Known rows, with every way that one mark hangs from another:
mutu(gevas(buvob) kuge mazifo): [-1.26 -0.76  0.93  2.48 -1.37  2.10 -2.62  1.71 -0.92  5.13 -0.16 -1.57
  1.54 -0.65  2.52 -1.80  7.62  0.76 -0.25  0.11 -0.63  1.56  3.28  2.80
  1.79  4.94 -0.93  1.17  1.04]
lemu(kanulof): [ 1.10 -1.69 -0.45  0.33  0.08  1.55 -1.54  2.14 -1.98  3.26 -1.16  0.22
 -0.73  2.93  2.31 -2.68  3.41  0.06  0.35  0.16  0.25  2.41  2.72  1.12
 -0.21  3.76  0.32  2.46  3.41]
kuge(mutu): [-1.97 -0.22 -0.13  0.79 -0.42  0.48 -1.08  1.97  0.59  3.98 -1.50 -0.29
 -0.13  1.53  2.70 -1.92  3.44  1.10  1.64 -1.01 -0.48  2.23  0.91  1.06
 -0.72  2.68  0.78  2.51  3.37]
saze(mutu(gevas(buvob(zudiro)) kuge(lemu))): [-3.27 -0.36  1.00  0.70 -0.85  1.26 -1.97  1.15  0.11  4.77 -1.12 -1.07
  0.78 -1.22  2.89 -1.93  6.96  1.17 -0.15 -0.65 -0.84  2.16  3.21  1.11
  0.87  4.70 -0.14  1.82  2.11]
kuge(lemu(kanulof) mutu(mazifo)): [-1.31  3.39 -0.80  0.16  0.33  1.12 -1.32  2.04 -2.10  3.96 -0.93 -1.25
 -0.44 -2.00  3.31 -0.77  4.48  1.27  1.72 -0.63 -0.59  1.93  3.96  3.34
 -1.21  4.17  0.02  3.22  3.35]
gevas(buvob(zudiro) mutu(kuge(lemu(kanulof)) mazifo)): [-1.34  5.96  0.37  1.01 -0.59  3.98 -2.36  0.78 -1.94  3.91 -1.16 -1.08
  0.94  2.73  2.16 -2.22  8.13  0.69  0.10 -0.65 -0.56  1.62  4.90  2.74
  1.37  7.52 -0.32  2.89  2.49]
kuge(lemu(kanulof) mutu): [-1.53  2.49 -0.95 -0.04  0.29  0.79 -0.98  2.52 -1.24  3.74 -1.44 -0.79
 -0.80 -1.31  3.18 -1.15  4.06  1.62  2.00 -0.62  0.12  2.23  3.51  3.05
 -1.47  3.77  0.49  2.92  3.90]
mutu(gevas(buvob(zudiro)) kuge(lemu(kanulof)) mazifo): [-1.40  4.07  0.56  1.94 -0.82  1.69 -2.71  1.70 -2.02  4.97 -0.31 -2.34
  1.36 -2.93  3.04 -1.58  7.99  0.47  0.15 -0.10 -0.73  1.57  5.67  3.91
  1.86  6.43 -0.87  1.86  1.65]
kuge(lemu(kanulof) mutu(gevas(buvob(zudiro)))): [-2.67  6.09 -0.20  0.36 -0.16  0.44 -1.37  2.18 -0.02  4.30 -1.44 -2.05
 -0.12 -1.49  3.19 -1.38  6.03  0.69  1.87 -0.31  0.01  2.17  4.03  2.81
 -0.26  4.72  0.32  3.05  3.46]
mazifo(mutu(gevas(buvob) kuge)): [-2.54 -1.12 -0.02  1.57 -1.77  1.88 -1.96  1.52  0.04  4.95 -1.05 -1.04
  1.60  1.21  2.29 -3.00  8.36  0.76  0.43 -0.28  0.17  1.39  1.90  2.82
  0.88  3.89  0.04  1.69  2.56]
saze(mutu): [-1.60 -4.50  0.52 -0.17 -0.26  1.26 -1.34  0.93 -0.26  3.74 -1.24  0.59
 -0.37  2.56  2.41 -2.35  3.56  0.65 -0.10 -0.56 -0.80  2.51  0.70 -0.91
 -0.44  2.85  0.47  2.43  2.65]
saze(mutu(gevas kuge)): [-2.35 -5.08  1.00  1.04 -0.77  1.03 -1.89  2.08  0.31  4.63 -0.87 -0.45
  0.51 -0.72  2.73 -2.23  5.54  1.30 -0.51 -0.65 -1.11  2.44  2.27 -0.21
  0.46  3.54 -0.21  1.88  2.06]
kuge(mutu(gevas mazifo)): [-2.47  0.75  0.45  1.42 -0.54  0.13 -1.61  2.11  0.91  4.69 -0.66 -1.66
  0.53 -0.72  3.05 -1.47  4.78  0.66  1.44 -0.72 -1.18  2.04  1.56  1.03
  0.03  3.23  0.15  2.91  2.21]
gevas(buvob): [-0.56 -0.38  0.16  0.60 -0.79  2.22 -1.56  0.80 -0.63  3.72 -1.38  0.22
  0.00  4.63  1.93 -2.45  4.86  0.34  0.62  0.31  0.77  1.96  0.62  1.63
  0.42  3.64  0.43  1.40  2.51]
gevas(buvob(zudiro) mutu(mazifo)): [-1.62  5.01  0.85  0.79 -0.65  3.37 -2.03  0.13 -0.12  3.71 -1.27 -0.51
  0.83  6.17  1.80 -2.72  6.62 -0.43  0.34 -0.53 -0.56  1.82  1.80  0.47
  1.43  6.34  0.46  3.24  2.15]
kanulof(lemu): [-2.64 -3.98  0.06  0.29 -0.27  1.40 -1.26  1.81 -2.42  3.47 -0.67  0.22
  0.40  1.64  2.27 -1.76  3.28  1.26  0.78 -0.16 -0.29  2.05  0.76  2.06
 -0.04  2.91  1.30  1.51  1.38]
zudiro(buvob): [ 0.33 -1.68  0.07  1.49 -1.06  0.81 -1.12  0.71 -0.27  3.38 -1.32  0.40
 -0.95  2.16  1.89 -1.75  3.22  0.97  1.88  0.17  0.90  2.43  2.91  0.10
 -0.02  2.69  0.64  2.14  2.75]
gevas(buvob mutu(mazifo)): [-0.93  1.82  0.53  0.68 -0.58  4.19 -1.84  0.56 -0.64  3.63 -1.08 -0.14
  0.34  6.14  1.65 -2.21  6.73  0.32  0.22  0.20  0.16  1.82  1.46  1.04
  0.65  5.55  0.02  2.85  1.90]
saze(mutu(gevas kuge(lemu(kanulof)) mazifo)): [-1.75 -2.59  0.69  0.79 -0.29  1.63 -2.15  1.83 -1.80  4.71 -0.32 -1.24
  0.47 -3.13  3.13 -1.36  6.45  1.29 -0.57 -0.30 -1.46  2.12  4.46  1.44
  0.25  4.67 -0.92  2.47  1.79]
mutu(mazifo): [-0.34 -1.59  0.22  1.16 -0.30  1.38 -1.80  1.12 -1.28  3.98 -0.46 -0.11
  0.42  1.80  2.54 -1.94  3.71  0.14  0.69 -0.49 -0.62  1.95  1.18  1.32
  0.41  3.47  0.26  2.18  1.90]

Rows:
[-2.50  3.60  0.82  2.27 -1.03  1.36 -2.60  1.38 -0.86  5.28 -0.30 -2.16
  1.82 -2.98  3.09 -1.44  7.91  0.82  0.65 -0.46 -0.74  1.53  4.46  3.89
  2.07  5.85 -0.53  1.48  1.13]
mutu(gevas(buvob(zudiro)) kuge(lemu) mazifo)
[-1.16 -1.04 -0.10  1.82 -0.46  1.83 -2.09  1.84 -2.35  4.58 -0.32 -0.59
  0.98 -2.79  2.98 -1.13  5.28  1.96  0.82 -0.86 -0.63  1.60  3.88  4.19
  0.43  4.58 -0.41  1.29  1.71]
mutu(kuge(lemu) mazifo)
[-2.69  2.56 -0.33  1.12 -1.27  1.49 -2.07  1.47 -0.80  4.79 -1.15 -1.61
  1.49 -0.57  2.67 -2.78  8.70  0.61  0.74 -0.38  0.04  1.40  3.82  3.64
  0.89  5.14  0.14  2.27  3.00]
mazifo(mutu(gevas(buvob(zudiro)) kuge(lemu(kanulof))))
[-2.25  5.53  0.59  1.34 -0.80  3.70 -2.23  0.66 -0.94  4.19 -1.16 -0.87
  1.32  2.50  2.20 -2.08  7.99  0.95  0.43 -0.87 -0.58  1.58  3.89  2.56
  1.53  7.19 -0.03  2.65  2.04]
gevas(buvob(zudiro) mutu(kuge(lemu) mazifo))
[-1.25 -2.50  0.84  2.67 -0.99  1.13 -2.48  2.56 -0.57  5.12  0.01 -1.41
  1.49 -2.34  2.92 -1.77  6.19  1.00  0.16 -0.51 -1.07  1.83  3.26  2.30
  1.56  4.34 -0.66  1.50  1.11]
mutu(gevas kuge mazifo)
[-1.76 -0.68 -0.01  1.32 -0.24  2.95 -1.50  2.62 -0.08  3.85 -1.28  0.18
  0.41  1.17  2.39 -1.84  5.71  2.43  1.07 -0.96  0.30  2.20  3.11  2.29
  0.03  5.20  0.33  2.38  2.34]
gevas(mutu(kuge(lemu)))
[-1.59  4.27  0.85  1.53 -1.06  3.71 -2.40  0.48 -0.66  4.11 -1.19 -0.71
  1.35  4.43  1.89 -2.72  7.73  0.39 -0.12 -0.92 -0.87  1.60  3.21  1.45
  1.84  6.90 -0.09  2.71  2.12]
gevas(buvob(zudiro) mutu(kuge mazifo))
[-1.77 -1.24  0.81  0.59 -0.63  2.43 -2.29  1.17 -2.09  4.72 -0.46 -1.39
  0.53 -1.82  2.86 -1.37  7.59  1.07 -0.88  0.17 -1.14  1.94  4.39  1.83
  0.53  5.16 -1.14  2.20  1.82]
saze(mutu(gevas(buvob) kuge(lemu(kanulof)) mazifo))
[-1.56  2.44  0.28  1.21 -0.72  4.53 -2.02  1.16 -1.37  4.10 -0.96 -0.52
  0.82  2.45  2.03 -1.55  7.98  1.79  0.25 -0.16  0.15  1.57  3.41  3.33
  0.68  6.34 -0.51  2.18  1.75]
gevas(buvob mutu(kuge(lemu) mazifo))
[-1.98  1.10  0.59  2.19 -1.03  1.98 -2.42  1.81 -1.24  5.22 -0.12 -1.86
  1.44 -3.14  2.99 -0.96  7.83  1.49  0.53  0.02 -0.16  1.52  4.11  4.38
  1.35  5.24 -0.93  1.13  0.92]
mutu(gevas(buvob) kuge(lemu) mazifo)
[-3.60  2.16 -0.10  1.38 -1.49  1.24 -1.97  1.27  0.05  5.05 -1.15 -1.51
  1.80 -0.66  2.70 -2.63  8.54  0.81  1.10 -0.72  0.04  1.33  2.86  3.45
  1.01  4.67  0.38  1.92  2.61]
mazifo(mutu(gevas(buvob(zudiro)) kuge(lemu)))
[-1.59  0.14  0.14  1.50 -0.25  3.31 -1.86  2.11 -1.00  4.07 -0.72 -0.28
  0.80  0.56  2.51 -1.45  6.22  2.08  0.71 -1.00 -0.44  1.87  3.43  2.64
  0.33  5.62 -0.15  2.62  1.77]
gevas(mutu(kuge(lemu) mazifo))
[-2.31 -3.65  1.10  0.90 -1.06  1.78 -1.98  1.34 -0.01  4.66 -1.02 -0.60
  0.54  0.61  2.47 -2.28  6.73  1.04 -0.81 -0.19 -0.78  2.21  2.34  0.28
  0.71  3.97 -0.48  1.61  2.04]
saze(mutu(gevas(buvob) kuge))
[-2.97  4.23  0.75  1.31 -0.93  0.42 -1.84  1.14  0.92  4.77 -0.96 -2.01
  0.88  0.55  2.87 -1.83  5.91 -0.08  1.22 -0.73 -1.23  1.85  1.93  0.98
  0.78  4.16  0.24  2.86  2.32]
kuge(mutu(gevas(buvob(zudiro)) mazifo))
[-3.20 -1.20 -0.41  1.56 -1.16  0.97 -1.74  2.29  0.10  5.00 -0.86 -1.04
  1.50 -1.88  2.91 -2.24  7.45  1.54  1.32 -0.81  0.20  1.57  2.51  3.50
  0.28  3.69  0.29  1.98  2.39]
mazifo(mutu(gevas kuge(lemu)))
[-0.72  0.62 -0.05  1.21 -0.01  3.55 -1.93  2.32 -1.86  3.84 -0.69 -0.39
  0.48  0.59  2.47 -1.64  6.40  1.82  0.43 -0.65 -0.39  1.94  4.53  2.74
  0.26  6.11 -0.43  2.95  2.25]
gevas(mutu(kuge(lemu(kanulof)) mazifo))
[-1.14 -1.29 -0.01  1.81 -0.35  0.98 -1.97  3.57 -0.96  4.63 -0.61 -1.23
  0.55 -3.57  3.15 -1.56  6.09  1.83  0.81 -0.08  0.26  2.22  4.84  3.50
  0.56  4.62 -0.34  1.51  2.16]
mutu(gevas kuge(lemu(kanulof)))
[-2.25  0.59 -0.51  1.02 -1.25  2.06 -1.94  1.85 -1.14  4.77 -1.03 -1.33
  1.18 -0.56  2.59 -2.45  8.78  1.06  0.62  0.06  0.46  1.39  3.63  4.00
  0.41  4.59 -0.18  2.00  2.85]
mazifo(mutu(gevas(buvob) kuge(lemu(kanulof))))
[-0.97 -1.10  0.46  1.75 -0.51  3.35 -2.02  2.00 -0.76  4.03 -0.73 -0.09
  0.86  2.31  2.16 -2.17  6.03  1.50  0.17 -0.96 -0.78  1.94  2.76  1.48
  0.69  5.36 -0.20  2.72  1.91]
gevas(mutu(kuge mazifo))
[-2.73  2.61 -0.44  0.63  0.02  0.74 -1.20  1.69 -0.63  4.33 -0.90 -1.11
  0.07 -2.21  3.39 -0.58  4.23  1.72  2.30 -1.05 -0.58  1.85  2.38  3.27
 -1.05  3.49  0.41  2.74  2.60]
kuge(lemu mutu(mazifo))
[-2.37  4.67  0.39  1.14 -0.83  3.35 -1.90  1.10 -0.06  3.94 -1.68 -0.46
  0.92  3.30  2.09 -2.41  7.51  1.32  0.68 -0.86  0.14  1.86  3.49  2.32
  1.25  6.71  0.41  2.36  2.59]
gevas(buvob(zudiro) mutu(kuge(lemu)))
[-1.23  0.20  0.87  1.57 -0.84  1.65 -2.16  1.15 -0.28  4.65 -0.28 -1.35
  0.84  1.58  2.47 -1.83  6.28 -0.30  0.36  0.58 -0.19  1.82  1.50  1.67
  1.30  4.15 -0.24  1.94  1.11]
mutu(gevas(buvob) mazifo)
[-0.92  1.09  0.59  1.46 -1.03  4.61 -2.21  0.89 -1.23  4.01 -1.00 -0.30
  0.90  4.41  1.71 -2.22  7.76  1.17 -0.30 -0.23 -0.20  1.59  2.87  2.06
  1.06  6.15 -0.55  2.31  1.90]
gevas(buvob mutu(kuge mazifo))
[-2.63 -2.51 -0.07  1.73 -1.42  1.11 -1.92  2.18  0.34  4.91 -0.89 -0.89
  1.57 -0.04  2.56 -2.93  7.20  0.97  0.74 -0.75 -0.18  1.61  1.92  2.28
  0.66  3.39  0.25  2.00  2.56]
mazifo(mutu(gevas kuge))
[-0.88 -0.23 -0.27  1.03 -0.04  3.18 -1.61  2.79 -1.06  3.62 -1.29  0.03
  0.09  1.29  2.36 -1.99  5.93  2.13  0.74 -0.66  0.30  2.22  4.05  2.36
 -0.10  5.58  0.08  2.65  2.81]
gevas(mutu(kuge(lemu(kanulof))))
[-1.02 -2.81  0.21  0.23 -0.18  2.28 -2.01  1.18 -2.98  4.21 -0.63 -0.37
  0.12 -1.59  2.88 -1.47  5.51  1.47 -0.62 -0.61 -1.46  2.03  4.19  1.62
 -0.21  4.60 -0.79  2.36  2.38]
saze(mutu(kuge(lemu(kanulof)) mazifo))
[-2.69 -1.58  0.97  0.86 -0.78  2.12 -2.19  0.97 -1.11  4.95 -0.44 -1.23
  0.84 -1.93  2.89 -1.24  7.41  1.29 -0.51 -0.19 -1.06  1.86  3.48  1.78
  0.64  4.70 -0.90  1.83  1.39]
saze(mutu(gevas(buvob) kuge(lemu) mazifo))
[-2.44  6.93 -0.04  0.54 -0.14  0.81 -1.72  1.59 -0.85  4.51 -0.91 -2.52
  0.24 -2.28  3.33 -0.99  6.54  0.35  1.57 -0.29 -0.67  1.86  4.50  3.04
 -0.01  5.25 -0.10  3.33  2.86]
kuge(lemu(kanulof) mutu(gevas(buvob(zudiro)) mazifo))
[-2.10  0.91  0.98  2.31 -1.40  1.00 -2.37  1.97  0.53  4.92 -1.01 -1.35
  1.46  0.18  2.48 -2.72  6.99  0.55  0.33 -0.49 -0.33  1.91  3.10  1.92
  2.10  4.96 -0.02  1.16  1.94]
mutu(gevas(buvob(zudiro)) kuge)
[-0.84  2.10 -0.08  0.72 -0.53  4.42 -1.75  1.80 -1.51  3.66 -1.49 -0.15
  0.12  3.36  1.87 -2.02  7.66  1.88  0.23  0.03  0.85  1.94  4.06  3.06
  0.30  6.36 -0.31  2.26  2.81]
gevas(buvob mutu(kuge(lemu(kanulof))))
[-2.30  0.00  0.37  1.94 -0.99  1.54 -2.01  2.54 -0.17  4.96 -0.82 -1.28
  0.95 -2.05  2.84 -1.44  7.32  1.89  0.83  0.06  0.68  1.87  3.56  4.00
  1.01  4.68 -0.31  0.81  1.64]
mutu(gevas(buvob) kuge(lemu))
